What can hang from each mark:
D: G U
P: A U
J: C
A: F P
C: J U
N: G
U: C D
G: D N

Known rows, with every way that one mark hangs from another:
(A F (P U)): 5.3; -37.4; 3.5; -36.3; -12.2; -22.2; -10.9; 17.1; 4.2; 4.0; 33.9; 1.8; -11.5; 6.1; 44.8; -46.6; 14.1; -10.6; 40.0
(N (G D)): 9.5; -36.5; 15.1; -23.9; 13.0; 0.9; 14.4; 14.1; -13.7; -25.3; 38.4; -26.2; -8.2; -11.3; 9.8; 14.4; 4.3; -19.6; 12.7
(G (D (U (C J))) N): 26.1; -14.5; -8.4; -42.0; 11.3; 19.9; 38.1; 8.3; -29.8; -3.9; 13.4; -48.7; -35.6; -5.2; 9.9; -14.7; 5.6; -21.3; 23.3
(A F (P (U (C J) (D G)))): 6.7; -27.8; -31.3; -27.3; 25.1; 1.4; 24.0; -11.2; -7.0; 6.4; 31.1; -5.3; -44.4; -13.5; 57.4; -63.1; 26.8; 15.3; 62.1
(U (C J) D): 1.7; -6.6; -0.7; -15.7; 22.1; 13.3; 26.0; -6.8; 5.1; -10.0; -4.0; 13.8; 0.9; -25.9; 17.1; -19.2; 27.9; 8.7; 30.8
(J C): -0.3; -7.5; 16.8; -30.4; 7.6; -0.7; 0.7; 18.0; 14.0; -22.1; 8.3; 15.9; 2.0; -4.9; 7.7; -0.7; -3.3; -17.3; 6.0
(P A U): -3.1; -17.8; 36.5; -34.9; 7.4; -5.9; 3.0; 26.2; 6.3; -17.9; 15.6; 21.2; 31.2; -2.5; 17.8; -44.3; 7.8; -23.3; 19.8
(U C (D G)): 4.2; -20.3; -3.9; -2.5; 36.4; 13.3; 37.8; -13.7; 2.9; -26.2; 10.8; -10.9; -19.2; -7.6; 19.9; -22.4; -0.7; 6.2; 31.8
(G N): 4.8; -6.4; 30.5; -25.4; -11.5; 4.0; 15.0; 14.9; 1.7; -19.7; 9.7; -15.7; -3.6; 2.6; 5.9; -9.9; 7.3; -1.8; 0.4
(P A): -2.6; -11.6; 37.7; -18.6; -5.4; 0.7; -2.4; 15.8; 26.0; -19.8; 7.3; 16.6; 24.1; -10.4; 14.6; -29.0; 11.5; -17.6; 11.8
(D (G N) U): 23.6; -15.4; 1.0; -18.6; 8.1; -5.4; 22.9; -1.0; -17.1; -20.9; 25.1; -59.9; -42.9; 16.8; 9.3; -42.2; -9.0; -8.9; 7.3
(U (C J) (D G)): 4.6; -3.9; -17.4; -6.5; 33.6; 14.7; 32.8; -21.7; 4.8; -16.9; 4.7; -5.4; -28.1; -24.2; 24.9; -30.1; 24.1; 14.8; 36.7
(J (C (U (D (G N))))): 13.7; 7.8; -1.0; -41.1; 4.3; 6.4; 53.4; 6.3; -14.5; -8.7; 15.5; -24.1; -30.1; -6.1; 6.7; -5.8; -12.0; 0.1; 4.6
(J (C U)): 12.4; 4.0; -3.2; -44.6; -4.9; -14.2; 7.0; 19.8; 12.3; -1.1; -0.6; 6.3; 4.1; -12.1; 2.4; -2.4; 1.4; -26.5; 2.8
(A F (P (U C (D G)))): 6.3; -44.9; -16.3; -22.4; 26.8; -1.3; 29.9; -4.0; -10.3; -2.1; 37.4; -9.7; -34.8; 3.5; 54.1; -55.4; 1.9; 5.4; 56.6
(C J U): 16.5; 14.1; -19.0; -33.3; -18.4; -18.6; 0.5; 1.1; 18.9; 10.1; -7.8; -4.9; -2.3; -29.5; 10.1; -25.2; 39.9; -8.3; 17.1
(P (A F) U): -0.9; -23.9; 22.6; -44.1; -2.2; -8.2; -7.1; 28.9; 14.6; -14.7; 22.1; 13.6; 13.9; -8.3; 30.9; -61.7; 4.7; -18.9; 24.8
(U C): 3.8; -16.2; 7.9; -15.3; 18.5; 4.5; 8.0; 7.1; 14.4; -16.8; -2.7; 3.8; 7.4; -4.4; 12.1; -12.5; 10.0; -13.8; 13.8
(N G): 4.0; -28.1; 18.7; -14.0; 17.6; -10.3; -1.2; 12.2; -1.5; -25.9; 26.1; -10.3; 7.1; -6.7; 9.7; -9.3; 18.2; -5.8; -3.1

Rows:
12.9; 0.0; -14.4; -30.8; 12.7; -6.1; 36.3; -1.0; 1.5; -8.8; 13.5; -7.8; -22.0; -14.4; 10.5; -12.2; -8.9; -7.2; 20.4 : (J (C (U (D G))))
24.9; -2.8; -22.1; -22.5; 28.5; 10.5; 27.7; -8.4; -18.6; -10.1; 9.0; -53.5; -49.7; -0.8; 15.9; -49.4; 13.8; -3.7; 12.1 : (D (G N) (U (C J)))
7.3; -36.8; -2.2; -32.5; 18.7; 10.7; 45.7; 4.5; -25.4; -2.3; 39.4; -26.5; -43.9; 10.6; 49.3; -49.3; 0.5; 13.6; 41.1 : (A F (P (U C (D (G N)))))
23.6; -38.8; -8.9; -27.0; 22.2; 5.3; 25.3; 8.1; -18.4; -12.9; 17.9; -34.8; -17.7; 4.3; 8.8; -11.4; -15.2; -38.7; 33.1 : (G (D (U C)))
24.3; -53.7; -4.8; -25.8; 42.9; 3.4; 25.8; 14.9; -37.2; -19.3; 35.4; -45.1; -16.7; 2.7; 7.4; -5.3; -8.1; -36.4; 15.0 : (N (G (D (U C))))
1.4; -23.4; 16.1; -40.0; 28.8; 25.7; 49.0; 17.0; -15.5; -21.2; 27.6; -15.2; -18.1; -2.3; 37.4; -64.5; -10.3; 4.0; 25.4 : (P (A F) (U C (D (G N))))
24.6; -21.4; -21.8; -31.4; 20.1; 7.7; 20.1; 0.4; -15.4; -4.0; 11.9; -30.6; -26.7; -14.2; 13.7; -19.7; 9.5; -28.9; 38.5 : (G (D (U (C J))))
2.6; -43.7; 9.3; -34.0; -6.3; -16.0; 12.5; 11.1; -6.6; 2.2; 41.6; 9.7; -8.6; 2.2; 43.5; -44.5; 8.4; 3.1; 52.6 : (A F (P (U D)))
-0.5; -27.5; 14.1; -43.2; 20.3; 4.6; 2.8; 29.2; 11.5; -12.5; 10.5; 14.6; 17.6; -8.1; 34.0; -60.5; 4.0; -22.6; 23.7 : (P (A F) (U C))
6.0; 3.9; -4.6; -16.3; 25.3; 26.7; 49.6; -13.2; -10.2; -16.1; 6.8; -23.2; -37.0; -16.2; 20.1; -25.4; 20.4; 21.5; 20.7 : (U (C J) (D (G N)))
17.4; -6.1; -15.6; -15.8; 1.7; -13.6; 34.2; -11.8; 4.5; -6.7; 12.8; -22.0; -19.0; -15.3; 12.7; -26.8; 5.4; -0.1; 29.8 : (C (U (D G)))
-2.9; -33.8; 18.1; -39.3; 24.0; 9.9; 25.6; 23.5; -0.3; -14.6; 17.7; 22.6; 19.7; -11.5; 34.0; -59.4; -1.8; -10.0; 35.2 : (P (A F) (U C D))
1.1; -15.0; -12.0; -34.5; 35.2; 15.1; 28.3; 0.1; 1.9; -11.8; 19.8; 4.2; -19.5; -27.2; 45.4; -78.5; 17.3; 5.7; 46.0 : (P (A F) (U (C J) (D G)))
9.6; -2.4; 2.2; -41.9; 0.6; -8.1; 29.3; 12.8; 1.0; -2.4; 5.1; 13.5; 6.5; -15.6; 3.1; -0.4; -3.6; -13.9; 14.2 : (J (C (U D)))
5.4; -12.1; 9.5; -12.2; 27.8; 25.3; 54.7; -6.0; -12.3; -25.4; 13.1; -26.8; -27.1; 0.4; 15.1; -17.7; -5.0; 13.7; 16.3 : (U C (D (G N)))
23.3; -11.2; -35.9; -11.6; 35.8; -2.0; 11.7; -17.2; -2.0; -10.8; 6.4; -37.2; -42.5; -8.5; 20.4; -54.9; 17.1; -9.5; 27.0 : (D G (U (C J)))
1.1; -31.1; 2.2; -30.5; 36.8; 12.7; 32.0; 9.3; -0.5; -21.1; 25.6; 1.2; -9.1; -10.7; 40.2; -69.8; -6.8; -5.0; 40.6 : (P (A F) (U C (D G)))
